Known rows, with every way that one mark hangs from another
(k_243 k_983): .02  .01  .00  .32  .03  .45  -.30  .08  -.33  -.06  -.08  .17  -.09  .14  -.20  .16  .20  .08  .16
(k_983 k_257): .43  .11  -.12  .44  -.10  .28  -.19  -.34  -.20  .01  -.13  -.03  -.13  .17  -.15  .03  .04  .15  -.20
(k_5 k_608 (k_908 k_243 k_257 k_983)): -.14  .13  -.15  -.40  -.11  .14  -.07  -.12  -.21  -.13  .04  .26  -.01  -.23  -.05  .15  .22  -.32  .27
(k_257 k_608 (k_908 k_243) k_983): .47  .18  .37  -.31  -.03  .32  .19  .30  .66  -.01  -.22  -.11  .33  .10  .00  .20  -.31  .01  -.27
(k_5 k_608 (k_908 (k_983 k_257))): .40  .09  -.28  .17  -.18  .04  -.07  -.44  -.52  .03  -.07  .26  -.07  .19  -.13  .12  .17  .00  .16
(k_243 (k_908 k_257 k_608 k_983)): -.44  .17  .02  -.03  .20  .11  -.15  .13  -.29  -.17  -.09  .28  -.10  .09  .08  -.02  .04  .16  .05
(k_908 k_257 k_983): -.36  .22  .01  .31  .11  .13  -.22  .25  -.28  -.07  -.15  -.05  .03  -.07  -.14  .05  .02  .17  .02
(k_983 (k_257 (k_908 k_243 k_608))): .37  -.05  .09  -.20  -.22  .27  -.01  -.18  .18  .02  .14  .17  -.31  .23  .14  .06  -.23  .11  -.13
(k_983 (k_257 k_608 k_908)): .79  .12  -.08  .14  -.19  .23  .00  -.07  .01  .14  -.20  -.13  .16  .25  .01  .05  -.45  .16  -.24
(k_243 (k_983 k_257)): .43  -.03  -.14  .38  -.10  .33  -.28  -.04  -.40  .03  -.06  .10  -.20  .25  -.17  .09  .39  .09  .03
(k_983 (k_257 (k_908 k_608))): .38  .01  .01  .17  -.14  .21  -.05  -.01  -.20  .06  .02  .12  -.24  .32  .09  -.02  -.32  .26  .01
(k_5 (k_908 (k_983 k_257))): .27  .08  -.05  .59  -.22  .11  -.12  -.33  -.08  .00  -.06  .13  -.10  .17  -.15  .12  .16  .13  -.01
(k_983 (k_257 k_908)): .49  .05  -.06  .15  -.18  .26  -.16  .08  -.23  .07  -.15  -.10  -.07  .27  -.07  -.03  -.26  .21  -.16
(k_243 (k_908 k_983)): -.19  .14  .03  .09  .16  .24  -.21  -.21  -.18  -.14  -.26  .20  .06  .22  -.09  .10  -.10  .22  -.17
(k_5 (k_908 k_243 (k_983 k_257))): .23  .01  .04  .22  -.28  .18  -.06  -.58  .27  -.05  .06  .18  -.16  .10  -.10  .20  .21  -.03  -.11
(k_257 k_983): .09  .25  .23  .26  .14  .31  -.04  .22  .10  -.10  -.27  -.11  .11  .08  -.21  .10  .08  .17  -.10
(k_243 (k_908 k_257 k_608) k_983): -.17  .04  -.06  -.19  .14  .35  -.26  .42  -.52  -.18  -.02  .36  -.18  .11  .04  -.01  .37  -.08  .27
(k_908 k_243 k_257 k_608): -.24  .12  .09  -.14  -.01  .32  -.07  -.10  .14  -.16  .13  .16  -.22  -.17  .07  .07  .03  -.10  .06
(k_257 k_608 (k_908 k_983)): .17  .16  .11  .22  -.01  .17  -.03  .11  .08  .07  -.23  .00  .29  .20  -.02  .17  -.63  .31  -.09
(k_908 (k_243 k_983) k_257 k_608): -.25  -.02  .08  -.22  .02  .38  -.19  .21  -.05  -.14  .22  .30  -.30  -.08  .02  .14  .37  -.16  .29
(k_5 k_908): .13  .13  .01  .41  -.15  .41  -.12  -.34  -.02  -.13  -.10  .17  .05  -.04  -.15  .13  -.11  -.04  .14
(k_983 (k_257 k_608 (k_908 k_243))): .78  .06  .00  -.19  -.24  .30  .06  -.26  .40  .10  -.09  -.06  .08  .17  .07  .13  -.33  -.01  -.37
(k_5 (k_908 k_608 k_983)): -.26  .09  .13  .50  -.08  .18  -.05  -.33  .01  -.12  .08  .42  -.11  .09  -.02  .20  -.18  .18  .30

Rows
-.05  .30  -.03  .35  .10  .08  -.08  .09  .00  .00  -.21  -.08  .24  -.07  -.08  .13  -.15  .13  -.05
(k_908 (k_257 k_608) k_983)
-.16  -.04  .08  -.17  -.15  .42  -.12  .16  .03  -.20  .27  .42  -.27  -.14  .04  .16  .45  -.35  .49
(k_5 (k_908 (k_243 k_983) k_257 k_608))
-.30  .11  .08  .11  .15  .20  -.12  -.30  -.14  -.15  -.09  .41  -.11  .26  .05  .10  -.15  .28  -.03
(k_243 (k_908 k_608 k_983))
.43  .19  -.06  .55  -.06  .06  -.03  -.41  .07  .12  -.19  -.03  .10  .23  -.10  .17  -.09  .28  -.30
(k_908 (k_983 (k_257 k_608)))
-.12  .27  .17  -.23  .25  .22  .02  .54  -.10  -.20  -.23  .08  .01  .05  .04  -.07  .25  .00  .01
(k_243 (k_908 (k_257 k_983) k_608))
-.47  .19  .07  .31  .14  .06  -.14  .16  -.26  -.09  .02  .17  -.13  -.03  -.01  .05  -.04  .23  .19
(k_908 k_257 k_608 k_983)
.05  .14  .33  .03  .08  .25  .07  .56  .06  -.05  -.12  .06  .02  .23  .01  .05  -.31  .28  .11
(k_257 (k_908 k_608) k_983)
.35  .31  .23  -.19  -.10  .28  .21  .21  .67  -.12  -.16  -.09  .35  -.23  -.06  .18  .25  -.37  -.04
(k_5 (k_908 k_243 (k_257 k_608 k_983)))
.01  .29  .11  -.25  .24  .27  -.07  .62  -.13  -.18  -.39  -.12  .19  .02  -.10  -.09  .33  -.06  -.16
(k_243 (k_908 (k_257 k_983)))
.46  .12  .03  .15  -.12  .12  .03  -.61  .43  .07  -.07  .02  .02  .16  -.04  .25  -.01  .09  -.42
(k_908 k_243 (k_983 (k_257 k_608)))
-.08  .23  .08  -.02  .04  .16  -.01  -.12  .35  -.04  -.08  -.03  .18  -.14  -.03  .21  -.06  -.06  -.20
(k_908 k_243 (k_257 k_608) k_983)
.16  .05  .02  .18  -.10  .17  -.13  -.49  .16  .01  -.01  .08  -.21  .18  -.10  .18  .15  .15  -.31
(k_908 k_243 (k_983 k_257))
.22  .10  -.12  .21  .03  .13  -.19  -.31  -.26  -.04  -.22  .12  -.07  .33  -.09  .03  .14  .24  -.33
(k_243 (k_908 (k_983 k_257)))
-.05  .25  .25  -.22  .10  .31  .00  .40  .29  -.15  -.15  -.17  .05  -.16  -.12  .06  .32  -.13  -.14
(k_908 k_243 (k_257 k_983))
.50  -.03  .04  -.20  -.24  .34  -.09  -.16  .12  .03  -.02  -.03  -.15  .17  .00  .05  -.16  .03  -.26
(k_983 (k_257 (k_908 k_243)))
-.04  -.03  .00  -.07  .13  .42  -.23  -.01  -.36  -.17  -.03  .48  -.20  .28  .02  .10  .17  .05  .18
(k_243 (k_908 k_608) k_983)
.30  .28  -.07  .26  -.13  .29  .01  -.06  .10  -.07  -.16  .00  .31  -.20  -.07  .09  -.08  -.22  .15
(k_5 (k_908 (k_257 k_608)))
.03  .08  .43  -.36  .00  .32  .13  .35  .44  -.10  .00  .12  -.05  .17  .08  .13  -.19  .11  -.02
(k_257 (k_908 k_243 k_608) k_983)
.02  .13  -.16  .10  -.07  .15  -.10  -.34  -.44  -.08  -.09  .32  .05  .04  -.13  .19  -.06  -.02  .31
(k_5 k_608 (k_908 k_983))
.78  -.01  -.09  .16  -.18  .28  -.11  .26  -.17  .16  -.14  .01  .08  .36  -.05  .10  -.05  .11  -.02
(k_243 (k_983 (k_257 k_608 k_908)))
.02  .06  -.07  -.28  -.13  .23  -.03  -.53  -.06  -.12  .04  .40  -.02  -.06  -.07  .27  .02  -.19  .18
(k_5 k_608 (k_908 k_243 k_983))
.82  -.04  -.06  .06  -.34  .39  -.02  -.43  .33  .01  .05  .26  -.01  .12  -.07  .29  .40  -.31  .01
(k_5 (k_908 (k_243 (k_983 (k_257 k_608)))))
-.09  -.08  .15  -.08  -.02  .45  -.17  -.22  .07  -.12  .20  .45  -.31  .08  -.01  .25  .16  -.01  .19
(k_908 (k_243 k_983) k_608)
.12  .08  .21  -.16  -.06  .23  .03  -.12  .44  .02  -.10  .06  .21  .11  .03  .26  -.57  .14  -.22
(k_257 k_608 (k_908 k_243 k_983))
